Every row comes from one small tree of marks. Brackets hold a mark, then the marks that hang from it, in the order of their numbers. Every link used is in the known rows. Which tree was each row made from?
Known rows
[Z744 [Z12 Z986] Z208]: -3.42  -5.49  1.46  -0.75  2.09  2.74  4.18  2.79  -1.23  0.10  2.29  -4.44  -2.32  -0.74  -5.05  -1.17  -2.73  -1.80  0.38  -2.17  -3.63  -1.38  -1.38  0.13
[Z66 [Z383 Z104]]: -0.57  -2.20  3.29  -0.59  -1.85  0.39  -3.14  -0.43  -3.65  1.37  -0.19  -2.17  -1.26  -1.69  -2.33  -0.05  0.24  -2.04  1.66  -3.32  -1.16  -2.03  0.57  3.68
[Z744 [Z12 [Z383 Z890] Z981] Z208]: -7.09  -3.22  4.66  0.75  0.83  3.12  3.05  -0.12  -2.74  0.95  2.04  -6.61  -1.57  -0.77  -2.13  -2.17  -4.72  -1.25  -1.86  -3.07  -3.20  -2.39  -0.02  2.92
[Z981 [Z12 [Z383 Z66 Z104 Z906] Z986]]: 0.18  -0.08  7.68  -0.71  2.65  1.78  -0.72  -1.17  -3.87  0.17  0.34  -5.47  -2.00  -3.52  -3.48  -1.00  1.19  -2.43  0.44  -8.25  0.35  -3.07  -2.85  3.25
[Z986 [Z12 [Z383 Z66 Z104 Z890 Z906]]]: -1.60  1.74  5.16  2.41  -0.07  1.77  -3.88  -1.64  -5.57  1.67  -1.73  -5.88  -2.34  -2.95  -1.43  -2.08  0.52  -2.82  0.30  -8.19  -0.15  -2.98  -1.81  6.41
[Z744 Z12]: -2.03  -2.04  -2.16  -2.36  0.76  3.19  0.71  1.66  -0.02  -0.52  -0.42  -3.83  -0.97  -0.75  -3.14  -0.13  -0.90  -1.66  0.43  -2.61  -3.21  -2.16  0.70  0.58
[Z383 Z906]: -0.60  0.04  1.08  -2.67  0.23  1.60  -1.18  -3.23  -1.81  -0.41  -1.74  -2.57  -2.39  -0.75  -1.27  -0.20  0.77  -1.29  1.48  -4.80  -2.74  -1.92  1.44  2.27
[Z981 Z12]: -0.25  -1.88  2.60  -3.08  1.62  2.49  0.20  0.05  1.88  -1.56  1.00  -1.71  0.73  -3.23  -2.99  0.40  1.46  -1.96  0.68  -4.04  -1.31  -3.43  2.06  -0.11
[Z986 [Z12 Z383 Z981]]: -4.03  0.63  2.09  -1.22  1.85  -0.69  1.08  -1.86  1.06  0.04  0.81  -4.08  -1.07  -2.49  -2.10  -2.61  -3.78  -0.82  -1.17  -6.71  -0.92  -4.65  2.21  1.90
[Z890 [Z383 Z104 Z906]]: -1.93  -0.29  5.18  -1.19  -1.66  3.46  -2.48  -1.62  -3.94  1.62  -3.12  -2.93  -2.91  0.77  -0.64  1.18  1.37  -2.27  0.78  -5.47  -1.94  0.06  -1.34  2.63
[Z208 [Z744 [Z12 [Z383 Z104 Z890] Z981 Z986]]]: -3.69  -0.16  3.09  0.60  0.91  3.33  -1.81  0.63  -5.79  1.84  -0.06  -7.67  0.28  -1.22  -4.12  -1.04  -4.15  0.65  -2.43  -5.58  -3.41  -2.45  -2.95  4.14
[Z972 [Z383 Z890]]: -3.45  -0.67  2.89  0.01  -0.18  3.81  -3.78  -1.43  -3.99  1.81  2.80  -1.89  0.23  -0.51  -2.83  -1.37  2.11  0.41  0.72  -3.77  -3.50  -4.02  1.92  1.44
[Z986 [Z12 [Z383 Z66 Z104 Z890 Z906] Z981]]: -3.15  2.35  5.58  2.44  -0.05  1.16  -3.07  -2.24  -4.54  1.64  -1.80  -6.86  -1.78  -2.22  -0.19  -2.67  -1.10  -2.07  -2.09  -8.33  0.41  -3.60  -1.71  7.42
[Z890 [Z383 Z66 Z104 Z906]]: -0.89  0.72  6.18  0.30  -1.02  3.07  -2.40  -0.98  -5.74  2.61  -3.79  -3.78  -2.33  -0.15  -1.01  0.71  2.96  -3.02  0.43  -6.30  -1.00  -1.35  -3.44  3.71
[Z972 [Z383 Z66 Z104 Z890 Z906]]: -1.61  0.89  5.20  2.35  -1.72  4.43  -6.23  -2.77  -8.95  2.83  -0.35  -3.78  -0.37  -0.19  -1.59  -1.06  5.06  -0.60  0.38  -5.87  -1.99  -2.82  -2.13  5.66
[Z981 [Z12 [Z383 Z66 Z104 Z890 Z906] Z986]]: -0.47  0.19  8.58  0.51  2.19  3.18  -2.62  -0.76  -5.16  0.93  0.70  -6.43  -2.12  -3.69  -2.95  -1.35  1.39  -2.71  -0.22  -7.81  0.08  -2.97  -3.34  4.87
[Z986 [Z12 [Z383 Z104 Z890 Z906] Z981]]: -4.31  1.24  4.63  1.23  -0.59  1.49  -2.94  -2.81  -2.90  1.01  -1.28  -5.92  -2.21  -1.40  0.07  -2.18  -2.53  -1.53  -1.91  -7.67  -0.65  -2.41  0.04  6.23
[Z12 [Z383 Z104]]: -2.08  -0.03  3.05  -2.17  -1.00  0.69  -1.76  -1.89  -3.00  1.13  2.02  -2.83  -1.54  -1.23  -1.33  -0.32  -1.10  -0.77  1.60  -5.88  -2.03  -2.83  -0.34  0.89
[Z890 [Z383 Z104]]: -2.20  -1.10  4.38  -1.35  -1.63  3.18  -1.69  0.56  -2.45  2.25  -0.65  -1.93  -1.61  0.17  -1.47  1.26  0.78  -2.03  0.83  -4.57  -1.98  -1.26  -1.38  0.64
[Z890 Z383]: -2.25  -0.88  3.78  -2.09  0.66  2.64  0.07  0.07  -0.74  1.67  -0.45  -2.04  -1.85  -0.75  -2.33  0.43  -0.16  -1.81  0.92  -4.10  -2.69  -2.38  0.67  -0.33
[Z981 [Z12 [Z383 Z104] Z986]]: -1.04  -1.67  5.78  -2.24  2.04  1.68  -0.13  0.28  -0.78  -0.28  3.23  -3.89  -1.43  -3.06  -3.75  -0.45  -0.87  -1.68  0.63  -6.63  -0.64  -3.16  -1.19  0.39

Write each row's tree
-2.25  -1.04  -0.35  -1.46  2.47  2.41  0.66  1.16  -2.16  0.49  -1.16  -5.72  1.14  -1.20  -4.98  -0.61  -3.27  0.68  -2.01  -4.14  -3.69  -2.76  -1.12  2.01 -> [Z208 [Z744 [Z12 Z981 Z986]]]
-5.18  -4.32  1.24  -0.90  0.46  2.48  4.36  0.86  -0.09  -0.26  0.70  -4.31  -0.51  0.26  -2.59  -0.86  -2.82  -1.45  -1.71  -1.78  -3.12  -1.74  0.12  1.40 -> [Z744 [Z12 Z981] Z208]
-4.95  -3.99  3.15  -0.57  1.02  1.98  3.65  0.24  -2.55  0.15  1.85  -4.69  -2.12  -1.28  -3.68  -1.42  -3.30  -1.98  1.21  -3.25  -3.46  -1.74  0.25  0.38 -> [Z744 [Z12 Z383] Z208]
0.80  1.00  2.78  -0.38  -1.41  1.69  -3.19  -2.25  -5.45  1.18  -2.75  -3.63  -1.45  -0.91  -0.63  0.21  3.55  -2.15  1.05  -5.83  -1.13  -2.01  -2.98  4.81 -> [Z383 Z66 Z104 Z906]
-1.38  -0.26  5.67  -2.56  2.21  1.66  0.11  -3.25  -0.68  -1.61  -0.22  -3.83  -1.45  -3.22  -2.57  -0.48  0.21  -2.11  1.16  -6.68  -1.10  -2.70  2.31  1.55 -> [Z981 [Z12 [Z383 Z906]]]
-6.17  -3.51  3.45  -0.60  1.22  1.65  4.86  -0.41  -1.37  0.08  1.66  -5.56  -1.44  -0.47  -2.77  -1.91  -4.90  -1.16  -1.35  -3.49  -3.00  -2.38  0.18  1.29 -> [Z744 [Z12 Z383 Z981] Z208]
-2.76  2.36  6.83  0.30  3.36  1.32  -0.59  -2.97  -5.32  2.53  0.42  -7.69  -3.37  -2.14  -1.70  -3.27  -2.46  -0.31  -2.26  -7.96  -1.49  -4.71  -2.33  5.62 -> [Z12 [Z383 Z66 Z890 Z906] Z981 Z986]
-1.76  -0.05  6.99  -1.15  1.90  3.38  -1.51  -2.87  -2.12  -1.00  0.14  -4.91  -1.79  -3.57  -1.99  -0.82  0.54  -2.18  0.55  -6.49  -1.22  -2.68  1.97  3.30 -> [Z981 [Z12 [Z383 Z890 Z906]]]
-3.13  1.99  5.76  0.67  -0.70  1.71  -2.73  -1.49  -5.12  3.10  1.43  -5.81  -0.30  -1.72  -0.06  -1.77  -0.92  -0.58  -2.02  -6.51  -0.75  -4.62  -2.93  5.20 -> [Z12 [Z383 Z66 Z104 Z890] Z981]
-0.35  0.06  5.76  -1.85  2.99  1.18  0.66  -0.73  -0.95  -0.25  1.48  -3.65  0.21  -4.64  -3.57  -0.95  1.22  -2.12  0.85  -6.54  -0.10  -5.06  0.49  0.89 -> [Z981 [Z12 [Z383 Z66]]]
-2.94  1.53  5.86  -0.03  3.45  0.81  0.17  -0.68  -3.77  3.05  2.88  -6.77  -1.95  -2.78  -2.52  -3.30  -3.01  -0.01  -2.19  -6.86  -1.32  -5.92  -2.39  3.71 -> [Z12 [Z383 Z66 Z890] Z981 Z986]
-0.72  0.88  5.56  -0.52  1.30  2.52  -0.64  -1.54  -4.23  2.09  -3.59  -3.81  -2.53  -1.10  -1.89  -0.11  2.41  -2.69  0.71  -5.88  -1.65  -2.37  -1.29  2.87 -> [Z890 [Z383 Z66 Z906]]
-5.04  -4.63  5.18  1.49  0.35  3.77  1.10  2.25  -5.20  1.78  3.46  -6.82  -3.18  -0.71  -3.90  -1.65  -3.61  -1.97  -0.08  -3.62  -3.36  -0.87  -3.29  2.70 -> [Z744 [Z12 [Z383 Z104 Z890] Z986] Z208]
-1.40  -1.53  5.59  -2.95  3.96  1.28  1.49  -0.19  0.51  -0.79  3.30  -3.82  -1.43  -3.94  -4.75  -1.19  -1.61  -1.41  0.70  -6.47  -1.03  -4.16  0.73  -0.57 -> [Z981 [Z12 Z383 Z986]]
-1.35  -0.04  3.05  0.43  -1.19  2.27  -3.84  -1.04  -6.06  2.34  1.65  -1.58  1.30  -0.29  -3.00  -0.67  4.29  0.08  0.91  -5.23  -1.64  -4.25  -1.90  1.70 -> [Z972 [Z383 Z66 Z104]]
-3.56  0.17  3.49  -2.77  3.14  -0.53  2.11  -1.74  -0.39  1.27  3.27  -4.84  -2.38  -1.50  -2.70  -2.55  -5.00  0.65  -1.23  -6.56  -2.12  -4.83  -0.05  0.51 -> [Z12 Z383 Z981 Z986]
-0.77  0.22  4.66  -0.85  1.60  0.05  -1.05  0.29  -4.97  2.56  2.83  -4.85  -2.34  -2.39  -3.28  -1.65  -0.89  -0.91  1.01  -7.41  -1.00  -4.12  -3.96  1.81 -> [Z12 [Z383 Z66 Z104] Z986]
-0.99  -1.23  5.60  1.38  -2.38  2.56  -5.73  -2.02  -6.66  1.66  -2.18  -4.34  -2.92  -1.36  -0.98  -0.33  1.15  -2.53  1.12  -3.97  -1.40  -0.53  0.25  7.69 -> [Z66 [Z383 Z104 Z890 Z906]]
-1.85  -0.21  7.37  -0.56  -0.15  3.83  -3.17  -2.51  -3.34  -0.45  0.06  -4.83  -1.53  -2.68  -1.21  -0.04  1.19  -2.52  0.38  -6.59  -0.88  -1.70  0.16  4.13 -> [Z981 [Z12 [Z383 Z104 Z890 Z906]]]
-0.94  -1.09  6.56  -2.03  2.05  1.89  -0.90  -1.81  -2.06  -0.77  1.06  -4.76  -2.52  -2.58  -3.22  -0.50  -0.43  -1.97  0.84  -7.55  -0.61  -1.85  -1.10  2.12 -> [Z981 [Z12 [Z383 Z104 Z906] Z986]]
-4.42  -1.15  0.84  -2.28  3.21  1.29  2.88  0.81  -0.30  0.47  1.74  -6.66  -2.35  -0.81  -3.61  -2.45  -5.60  -0.18  -2.06  -5.38  -2.75  -3.39  -0.61  1.03 -> [Z744 [Z12 Z383 Z981 Z986]]
-3.41  0.72  4.91  -1.91  0.84  0.24  -0.42  -3.62  -3.60  1.21  0.67  -5.77  -3.66  -0.03  -1.01  -1.65  -3.60  0.06  -1.39  -7.90  -1.62  -2.28  -2.12  3.59 -> [Z12 [Z383 Z104 Z906] Z981 Z986]
-2.06  0.53  3.04  0.30  1.86  1.61  -0.25  0.78  -6.11  1.91  -0.85  -7.39  0.81  -1.81  -4.75  -1.20  -2.85  0.25  -1.95  -6.57  -2.34  -3.62  -4.24  3.53 -> [Z208 [Z744 [Z12 [Z383 Z66 Z104] Z981 Z986]]]
0.20  1.27  4.42  1.34  -1.84  3.69  -5.27  -1.58  -7.09  2.13  -2.23  -5.08  -1.56  -1.20  0.05  -0.23  3.87  -2.32  0.08  -5.39  -1.30  -2.12  -3.24  6.97 -> [Z383 Z66 Z104 Z890 Z906]
